In the rows, 128 means zero.
Known rows, with every way that one mark hangs from another:
[resubi [lege [daga nesuzig]] tubad]: [150 145 168 169 100  99 107 228 100 137 163  98 124 152 136 121 129 153
 131 128 133  98 149 137 178]
[resubi [nesuzig lege]]: [120 130 181 131 110 125 119 173  80 134 145  96 124 134 107 133 138 149
 142 126 117 115 129 129 136]
[mumez lege]: [108 128 136 118 116 132  96 130 137 124 160 118 153 133 119 126 133 112
 124 118 136 109 123 118 113]
[sipe tubad]: [146 135 130 115 120 134 142 109 122 118 113 138 106 128 139  90 147 122
 118 133 120 139 129 130 131]
[nesuzig daga [lege tarat] [resubi [tubad sipe]]]: [118 152 208 159  96 127 100 213  88 144 160 123 132 161 133 131 141 173
 122 123  98 122 137  89 166]
[nesuzig lege [resubi tubad]]: [130 136 180 141 113 116 120 192 111 145 126 141 138 142 110 143 118 146
 124 129 127 110 126 111 176]
[resubi [lege daga [tarat guzif]] nesuzig [tubad sipe]]: [191 109 164 178 113 110 112 201  90 131 166  91 114 154 117 109 127 166
 129 126 122 105 144 138 134]
[lege daga [nesuzig [resubi tubad]] [tarat [guzif mumez]]]: [116 128 145 170 161 103  87 197 119 128 194  97 143 129 124 202  82 156
 116 104 137 110 141 115 164]
[tarat [lege daga [nesuzig resubi]]]: [108 169 155 158 121 105 116 178  99 124 157  79 163 108 137 150  99 136
 139 130 143  91 140 147 109]
[guzif mumez [tarat [lege [nesuzig [resubi tubad]]]]]: [107 124 145 135 113 140 119 172 124 119 143 111 155 111  90 186  71 119
 129  86 154 111 152 139 153]
[lege daga [nesuzig [resubi tubad]] tarat]: [109 161 174 180 141  97  94 206 103 133 184 106 131 135 142 166 109 157
 111 145 139 118 119 108 163]
[daga [nesuzig [lege [tarat guzif]]]]: [106 125 144 141 123 134  57 198 113 138 183  86 145 147 106 168 137 145
 136 103 104 103 140  97 159]
[lege [daga nesuzig] tarat]: [ 94 153 153 158 128 120  73 195 106 127 196  81 130 138 147 163 134 146
 124 123 117 122 128 111 148]
[resubi [tubad sipe]]: [179 139 137 140 107 124 142 128 133 122 106 156 107 136 138  94 130 135
 117 133 119 142 148 129 148]
[mumez guzif [lege [nesuzig daga [resubi tubad]] tarat]]: [ 75 164 180 153 105 103  67 186 117 132 222 103 155 168 121 163 125 151
 122 117 140  80 137  89 168]
[resubi [lege [daga nesuzig] tarat] [tubad sipe]]: [162 146 174 179  92 113  89 224  95 130 180  91 115 162 151 117 142 161
 123 135 109 120 155 123 165]
[nesuzig daga [resubi [lege [tarat guzif]] [tubad sipe]]]: [171 115 170 165 104 115 112 203  99 151 149 117 137 166 126 110 130 164
 127 114 113  96 144 113 145]
[tarat [guzif mumez] [lege [daga [nesuzig resubi]]]]: [119 134 132 135 123 114  94 191 112 122 162  70 173 110 119 189  80 125
 144  68 130  73 164 149 126]
[mumez guzif [lege [daga [nesuzig [resubi tubad]]] tarat]]: [ 93 163 171 152 107 102  52 202 126 126 223  98 157 163 124 180 119 138
 118 116 140  77 131  97 183]
[guzif mumez [tarat [lege [daga [nesuzig resubi]]]]]: [ 87 137 150 131 113 146  99 192 108 120 170  71 173 109 114 202  79 121
 146  73 140 103 147 146 143]
[guzif [mumez [lege daga [nesuzig resubi] tarat]]]: [ 59 145 170 146 144 118  59 184 106 120 238  62 173 129 139 203 104 136
 119 113 133 109 126 108 122]
[lege [nesuzig daga] tarat]: [ 76 154 162 159 127 122  88 178  95 132 195  86 129 142 143 146 141 160
 128 125 117 125 132 102 133]
[guzif mumez tarat]: [103  99 117 114 138 165 126 120 140 121 146 120 140 121 105 177 101 121
 135  92 136 149 135 132 147]
[lege daga [tarat [guzif mumez]]]: [103 100 110 147 163 133  89 155 139 117 192  90 144 127 119 193 101 144
 127  93 123 123 141 120 128]
[daga [nesuzig lege resubi]]: [113 156 185 129 107 118  96 199  86 148 148  98 150 138 131 156 131 140
 141 122 111 103 131 114 168]
[nesuzig daga [lege [tarat guzif]] [resubi [tubad sipe]]]: [139 136 183 160 110 127  96 206 103 149 156 124 141 159 119 133 132 171
 128 106 101 106 141  92 164]
[guzif [mumez [lege [daga nesuzig]]] tarat]: [ 74 134 147 125 121 154  69 171 129 118 214  74 169 128 122 188 108 118
 138  78 140 118 136 126 157]

Rows:
[103 137 158 144 104 136 101 214 116 120 161  96 160 116 104 195  73 126
 132  71 147  99 153 140 173] => [guzif mumez [tarat [lege [daga [nesuzig [resubi tubad]]]]]]
[ 98 143 205 142  99 123 117 198  63 141 161  85 127 146 116 126 149 168
 148 112 111 105 133 122 142] => [resubi [nesuzig daga lege]]
[127  80 151 155 138 120  96 198  88 126 201  52 136 140 102 175 110 157
 140  96 126  98 144 142 117] => [resubi [lege daga [tarat [guzif mumez]]] nesuzig]
[ 45 143 185 136 123 123  60 189  92 129 232  67 169 142 135 188 119 140
 123  94 123 101 133  95 124] => [guzif [mumez [lege [nesuzig daga resubi] tarat]]]
[120 125 150 159 142 107  73 219 116 131 189  97 141 137 124 204  90 147
 116  84 127 100 143 110 182] => [lege [daga [nesuzig [resubi tubad]]] [tarat [guzif mumez]]]
[ 99 129 122 144 119 156 118 153 138 117 150 100 160 111 103 150 101 124
 142 105 150 114 131 145 116] => [guzif [tarat [lege daga]]]
[177 108 179 167  92 115 114 206  76 139 158  96 110 168 112  94 143 172
 132 107 112  98 151 125 135] => [resubi [lege [tarat guzif]] [nesuzig daga] [tubad sipe]]
[ 92 137 173 167 111 118  91 207  80 141 202  67 134 159 137 133 147 167
 137 132 119 108 141 113 131] => [resubi [lege [nesuzig daga] tarat]]
[129 165 169 159  95 100 103 221 103 127 144 104 148 124 126 147 100 132
 125 107 139  78 147 136 155] => [tarat [lege [daga [nesuzig [resubi tubad]]]]]
[165 164 154 158  95 105 125 176 105 133 125 113 149 128 130 104 106 147
 137  99 126  83 170 136 127] => [tarat guzif [lege [nesuzig daga [resubi [tubad sipe]]]]]
[ 89 134 139 119 125 128  87 136 125 113 192  87 155 125 127 162 114 117
 127 104 132 117 150 124 121] => [guzif [mumez [lege nesuzig]]]
[ 92 162 151 149  98 119 111 173  99 124 159  83 146 123 130 123 125 142
 143 107 129  94 159 134 108] => [tarat [lege [nesuzig daga]]]
[172 142 142 158 134 110 104 157 118 134 145 127 128 137 134 135 112 145
 115 132 121 121 138 111 147] => [lege [nesuzig [resubi [tubad sipe]]] [tarat guzif]]
[ 59 161 189 146 118 117  61 191  90 139 218  77 166 146 139 156 136 143
 123 119 128  94 113  90 119] => [mumez [lege [nesuzig daga resubi] tarat]]
[115 144 163 169 136 101  90 204 104 147 174 112 138 146 124 154 115 163
 120 111 132  95 129  98 162] => [lege [nesuzig daga [resubi tubad]] [tarat guzif]]
[194 121 149 147  93 121 144 157 117 132 113 138 113 151 131  81 135 142
 127 139 121 126 156 140 144] => [resubi lege [tubad sipe]]
[129 156 193 142  99 108  98 222  94 147 140 123 136 146 121 150 125 145
 128 120 119 100 136 108 197] => [daga [nesuzig lege [resubi tubad]]]
[ 95 147 149 157 153 111  55 180 118 135 221  71 181 131 129 173 111 137
 125 122 142  85 112 106 116] => [mumez [lege daga [nesuzig resubi] [tarat guzif]]]
[109 135 164 166 113 116  76 223  91 135 202  62 135 153 140 149 140 153
 133 130 118 106 136 121 145] => [resubi [lege [daga nesuzig] tarat]]
[121 113  98 128 128 128 107 138 134 110 152  84 157 107 102 167  87 119
 142  80 133  96 177 148 104] => [tarat [guzif mumez] [lege nesuzig]]
[165 153 190 151  88 111 144 168  78 130 125 127  95 145 140  82 142 160
 127 117 115 124 147 133 145] => [resubi [nesuzig daga] [tubad sipe]]
[112  79 166 145 119 126  97 202  74 135 194  58 133 156  98 161 125 162
 143  78 116  91 151 129 119] => [resubi [lege [tarat [guzif mumez]]] [nesuzig daga]]
[160 130 178 174 117 121  94 203  95 127 173  97 118 146 111 132 129 174
 129 119 109 116 143 118 152] => [resubi [nesuzig [lege daga [tarat guzif]]] [tubad sipe]]
[107 137 164 139 125 105  86 187 116 137 189 103 167 139 118 162  98 141
 127  75 141  77 151 112 155] => [tarat [guzif [mumez [lege [nesuzig daga [resubi tubad]]]]]]
